What can hang from each mark:
K296: K223
K879: K351 K807
K73: K223
K112: K223
K101: K369
K807: K879
K369: K879
K37: K223
K146: K223
K62: K223 K879
K351: K223
K223: K62 K296 K461

Each row was made from one small tree. Brackets hold a mark, then the marks that hang from it, in the order of their numbers. Every link used is in the known rows. Write each row's tree.
Known rows:
[K351 [K223 [K62 K879] K461]]: [-54.2   3.9   1.9 -19.5 -19.9  25.5  13.8  15.6 -11.3   3.5 -54.0 -28.6
  34.3 -11.8   0.7  -4.1  -6.9   5.7 -64.5  26.9 -24.9  43.0]
[K369 [K879 [K351 [K223 K62 K461]] K807]]: [-21.3 -49.1  30.5  -8.2  19.9  -4.7  -2.6  -8.9 -17.7  54.6 -35.3  30.9
  22.1 -27.7  27.8  16.2 -30.4  39.1 -38.3  -6.5  -4.9  36.4]
[K879 K351 K807]: [ 10.8 -26.7  -1.5   6.3  36.7 -40.1 -16.2 -51.2 -11.5  45.2 -16.6  30.8
   9.8 -17.0  24.4  -7.3  11.6  46.4 -15.0  -8.0   6.5   9.5]
[K296 K223]: [ -6.4  -7.6  -8.2   5.3  16.6 -29.1  -1.8 -28.1   5.2  21.5 -18.9  -1.6
  20.8 -14.4 -10.1  -4.3  21.7  27.2  -3.6  22.5 -26.2  31.0]
[K146 [K223 [K62 [K879 K351 K807]] K296 K461]]: [-37.1   2.8 -11.7  -7.0   6.0  -3.2 -25.3  -5.8 -20.8  19.5 -36.9 -16.9
  33.5 -47.2   2.5 -10.1 -14.6  32.6 -65.0  24.4  -5.6  50.2]
[K73 [K223 [K62 [K879 K807]] K296 K461]]: [-50.2  13.6   6.0 -23.0 -25.1  16.2  -3.3  -9.6  -8.9 -10.3 -44.1 -20.8
  25.9 -42.1   0.3 -12.7  25.8  60.0 -61.6  30.2 -22.8  58.9]
[K879 K351]: [ -0.6   6.9 -11.1  25.2  25.5 -43.5  -0.1 -21.4 -23.0  26.9  10.1  17.0
  -4.4 -12.0  13.3 -19.6   9.4  24.4 -18.2 -16.4  -4.9  23.6]
[K37 [K223 K62]]: [-14.8   0.7   8.1  13.9  -0.5   8.6   4.9   6.4  15.3  25.1 -16.0   5.5
  22.8 -33.8 -29.6   2.7  36.3  11.0 -15.4  24.3 -28.6  29.6]
[K223 K461]: [ -7.1  23.4 -25.6 -20.6  16.7   2.1  14.2  -4.8 -15.8 -15.1 -24.4  -4.8
  20.2 -18.9  -2.1 -17.7  -6.0  15.7 -44.7  13.9  -1.4  26.0]
[K879 [K351 [K223 K296]]]: [-31.6   8.7  -3.2  30.9  10.1 -33.5  10.2 -29.8 -12.6  39.1 -23.2  -5.5
  -2.7 -14.3   0.6 -15.7  13.6  31.5 -44.3  11.0  -5.7  37.2]
[K62 K223 K879]: [-29.6  24.8  -1.0 -27.7 -39.1 -21.2   7.9 -12.5  -0.2 -39.1 -35.0  -5.5
  26.1   8.1  21.1   4.8  -5.7 -12.7 -49.0   0.4 -12.9  14.3]
[K351 [K223 [K62 K879] K296 K461]]: [-66.3  17.6  -2.5 -11.7 -28.1  25.3  12.7   1.1 -11.9  10.6 -65.6 -37.9
  26.2 -25.1 -12.5  -5.5  -4.3  18.1 -74.2  27.3 -15.6  53.3]
[K807 [K879 [K351 [K223 K62 K296 K461]]]]: [-33.2  -3.6   8.1  15.9   7.7 -21.2  16.9   1.7 -23.3   5.6 -24.4  -5.5
  20.1 -36.2  30.2  -3.2 -31.9  37.6 -51.1 -38.6 -20.9  45.1]
[K223 K62 K296]: [-25.2  21.6 -12.1  13.3  -2.7  13.4  -7.4 -16.5 -18.2  34.6 -26.2  -7.1
  -3.8 -56.7 -28.7 -14.4  12.3  25.9 -14.0 -14.4  -7.3  54.5]
[K146 [K223 K296 K461]]: [-17.5  19.9 -26.6  -0.7  17.1  -7.0   0.4 -20.4  -3.3   2.4 -38.1 -18.5
  23.2 -41.4 -19.4 -13.7  -5.1  23.5 -58.1  47.2   4.3  41.4]
[K879 [K351 K223] K807]: [-11.9 -35.1   9.6   6.8  27.4 -29.9  -5.4 -48.7  -1.0  52.8 -41.9  15.0
  17.4  -9.6  20.0  -2.6  13.8  43.9 -34.0  19.8  -1.6  15.8]
[K112 [K223 [K62 [K879 K351]] K296 K461]]: [-51.5  -4.2 -16.1  -9.5  -0.9  -1.8  -9.1   3.3 -14.2  -9.7 -40.8 -23.1
  41.0 -27.3 -26.1 -18.6  -4.3  51.6 -57.7  10.5  -9.7  54.1]
[K101 [K369 [K879 [K351 [K223 K296 K461]]]]]: [-26.6  -6.0  -2.6  14.6  12.0 -35.7  15.9  -3.1 -14.5   5.8 -31.3  44.3
  -6.0 -28.4  -9.8  -7.0  -0.5  -3.1 -55.4 -21.7  -9.3  39.8]
[K369 [K879 K351]]: [ -1.6 -21.8  14.6  14.5  16.5 -28.1   5.4  -7.2 -24.1  35.5   3.5  38.1
  -0.4 -21.7  21.1   8.9 -26.0  20.7 -16.8 -34.0  -0.8  32.4]
[K62 [K223 K461] K879]: [-41.4  34.5  -6.3 -45.5 -34.8 -11.4   9.9   0.8  -9.3 -51.7 -41.5 -15.3
  38.4   5.8  26.4  -1.9 -19.0  -5.2 -75.7  12.0 -13.2  20.1]
[K62 [K223 K296] [K879 K351 K807]]: [-40.5  13.4   6.2 -18.2 -27.9 -40.6 -12.2 -46.7  -6.3  -2.6 -47.8  -0.2
  22.9  -6.8  31.6   4.2  -3.3  28.4 -63.7  -2.7   1.1  18.8]
[K73 [K223 [K62 [K879 K807]] K296]]: [-38.5   4.4  11.4  -5.5 -29.6   5.9  -5.1 -24.1   0.1   2.2 -37.2 -11.0
  13.7 -39.6  -4.5  -5.1  39.0  52.4 -35.0  17.8 -22.7  52.9]
[K369 [K879 [K351 [K223 K62]] K807]]: [-15.5 -53.4  33.0   0.4  17.2  -9.7  -3.7 -16.2 -13.6  61.6 -31.9  35.5
  16.1 -26.7  25.4  19.2 -24.4  35.6 -25.5 -12.4  -4.5  33.8]

Which tree is each row?
[-40.2   8.8   4.7 -44.1 -15.5 -31.3  -9.0 -17.5 -14.9 -21.9 -43.6  -0.8
  43.0   5.0  49.6  -1.2 -19.6  23.7 -81.1   9.1  -7.9  14.6] -> [K62 [K223 K461] [K879 K351 K807]]
[-35.1   5.9  -1.9   7.5 -16.9  -7.3 -26.1 -26.1 -28.6  37.4 -27.6  -1.5
   6.8 -43.1   3.9  -4.7   2.0  36.3 -30.2 -35.3  -2.0  45.1] -> [K223 [K62 [K879 K351 K807]] K296]
[-46.7  20.8 -13.1 -28.5 -18.4  22.4 -17.5  -7.7 -31.4   8.0 -49.1 -19.5
  28.5 -47.9   0.1  -8.4 -15.3  37.7 -62.2 -12.3  -0.6  49.5] -> [K223 [K62 [K879 K807]] K296 K461]
[-36.9 -21.8   7.8  -1.9  24.0 -10.1 -12.5 -35.6 -14.1  59.3 -52.7   0.0
  22.6 -31.2  14.8 -10.3   4.9  59.9 -55.8  22.5  -4.5  37.1] -> [K879 [K351 [K223 K62 K296 K461]] K807]
[-15.0 -29.3   4.0   1.0  21.8 -33.9   8.0 -10.8  -8.3  11.6 -39.2  56.2
   4.9 -24.1   2.4  -0.3  -0.3   0.8 -49.0 -17.5  -8.1  28.1] -> [K101 [K369 [K879 [K351 [K223 K461]] K807]]]
[-38.4  -1.9  -3.3 -19.6   0.5  -6.0 -15.0   9.6 -18.3  12.1 -23.8 -16.7
  41.6 -21.0   6.3  -7.0  -0.6  30.6 -34.2  13.1 -38.4  48.3] -> [K296 [K223 [K62 K879] K461]]
[-52.0  19.3  -9.8 -18.4 -10.5   7.0 -22.8  -6.0 -41.5  19.4 -37.6 -15.4
  24.7 -45.7  11.6 -14.1 -16.5  46.9 -68.2 -18.7  -2.3  52.9] -> [K223 [K62 [K879 K351 K807]] K296 K461]
[-26.6  10.0   1.4  -4.5   4.1  18.7   6.8  19.8   6.2  12.7 -22.9  -4.0
  35.3 -36.1 -24.5  -4.2  22.8  18.5 -41.7  36.2 -29.8  35.0] -> [K37 [K223 K62 K461]]
[-30.3   0.8  -7.1 -39.6  -7.0  22.6 -15.5  13.9 -30.9  -1.9 -33.9  -6.3
  39.3 -28.4  18.4  -5.5 -19.1  20.1 -49.3 -12.4 -13.9  35.4] -> [K223 [K62 [K879 K807]] K461]
[-40.4  15.5  -7.0   4.1 -27.1 -31.9   3.6 -15.1 -24.0  -4.0 -23.4 -12.8
  15.5   5.5  23.4  -3.3  -7.5  13.1 -63.9 -14.3  -2.8  26.1] -> [K62 [K879 [K351 [K223 K296 K461]]]]
[-38.0 -14.5   2.1 -19.5  10.0 -15.2 -24.6   0.7 -20.6  26.3 -24.5  -9.6
  43.2 -21.7  17.7  -7.2  -0.9  44.8 -37.6  11.4 -36.2  45.6] -> [K296 [K223 [K62 [K879 K351 K807]] K461]]
[-52.3  22.6   0.4 -36.5 -23.6 -31.3 -10.8 -32.4 -15.1 -15.0 -55.0 -10.0
  35.5  -9.1  37.1  -2.2 -16.7  36.0 -90.5   9.4   1.2  23.9] -> [K62 [K223 K296 K461] [K879 K351 K807]]
[-46.5  24.4   1.1 -11.4  -9.5  19.8   6.2  -2.5  -7.9  -4.6 -35.1 -22.3
  16.0 -50.4 -14.6 -22.7  32.0  59.4 -55.1  39.8 -28.1  67.6] -> [K73 [K223 K62 K296 K461]]
[-27.4 -11.2  10.0  12.3  11.3 -20.9  17.6   9.5 -22.9   2.3 -18.8  -1.0
  24.1 -30.2  36.7  -3.2 -34.1  31.7 -46.9 -38.4 -25.3  40.3] -> [K807 [K879 [K351 [K223 K62 K461]]]]
[-50.2  -3.8   6.5   0.2 -28.3  16.8   4.4 -23.1   0.8  29.5 -67.6 -22.9
  19.5 -25.3 -14.1   5.2   9.4  17.6 -46.1  18.4 -11.5  42.8] -> [K351 [K223 [K62 [K879 K807]] K296]]
[-20.6 -38.5  14.6   5.4  26.3 -17.1 -13.3 -34.4  -7.9  63.3 -40.4  13.2
  19.3 -20.4  20.0  -4.6  12.2  45.2 -30.9  14.4 -10.1  26.4] -> [K879 [K351 [K223 K62]] K807]
[  7.0 -28.9  -1.2   0.0  16.8 -28.7   7.5 -20.3   0.4   2.6 -34.9  65.0
  -1.8 -28.8  -9.8   6.6   5.8 -11.0 -20.4 -29.8  -2.2  19.3] -> [K101 [K369 [K879 K807]]]
[-36.4  23.0   3.9 -13.1 -28.3 -43.0   0.5  -9.9 -14.2 -22.7 -18.0  -0.6
  20.4  10.1  37.5  -3.0  -7.9   1.2 -57.4  -9.0 -15.5  19.1] -> [K62 K223 [K879 K351]]
[-41.8  35.8 -20.1 -12.0   3.9  27.7  -4.3   2.9 -30.0  16.3 -36.5 -21.0
  14.3 -59.6 -21.9 -23.9  -6.2  37.1 -51.7   2.3  -7.8  62.2] -> [K223 K62 K296 K461]
[-21.9  -7.9   6.3  12.8  11.9 -29.4  22.5  -0.4 -18.3  -5.2 -19.8   0.0
  22.4 -22.5  36.7  -1.0 -32.1  30.4 -48.7 -34.9 -19.1  32.2] -> [K807 [K879 [K351 [K223 K461]]]]
[-12.9 -12.9   1.2 -14.1 -13.1   8.4 -18.9  -5.8 -18.6  15.7 -23.5   7.8
  21.3 -25.1  11.3   3.0  -0.8   9.4 -10.5 -29.4 -13.3  27.5] -> [K223 [K62 [K879 K807]]]
[-28.7 -28.5  12.0  11.0  21.1 -17.0 -14.3 -45.0  -8.2  67.9 -47.8   6.5
  14.0 -29.9  10.7  -6.0  13.8  54.4 -37.8  14.1  -4.2  33.5] -> [K879 [K351 [K223 K62 K296]] K807]
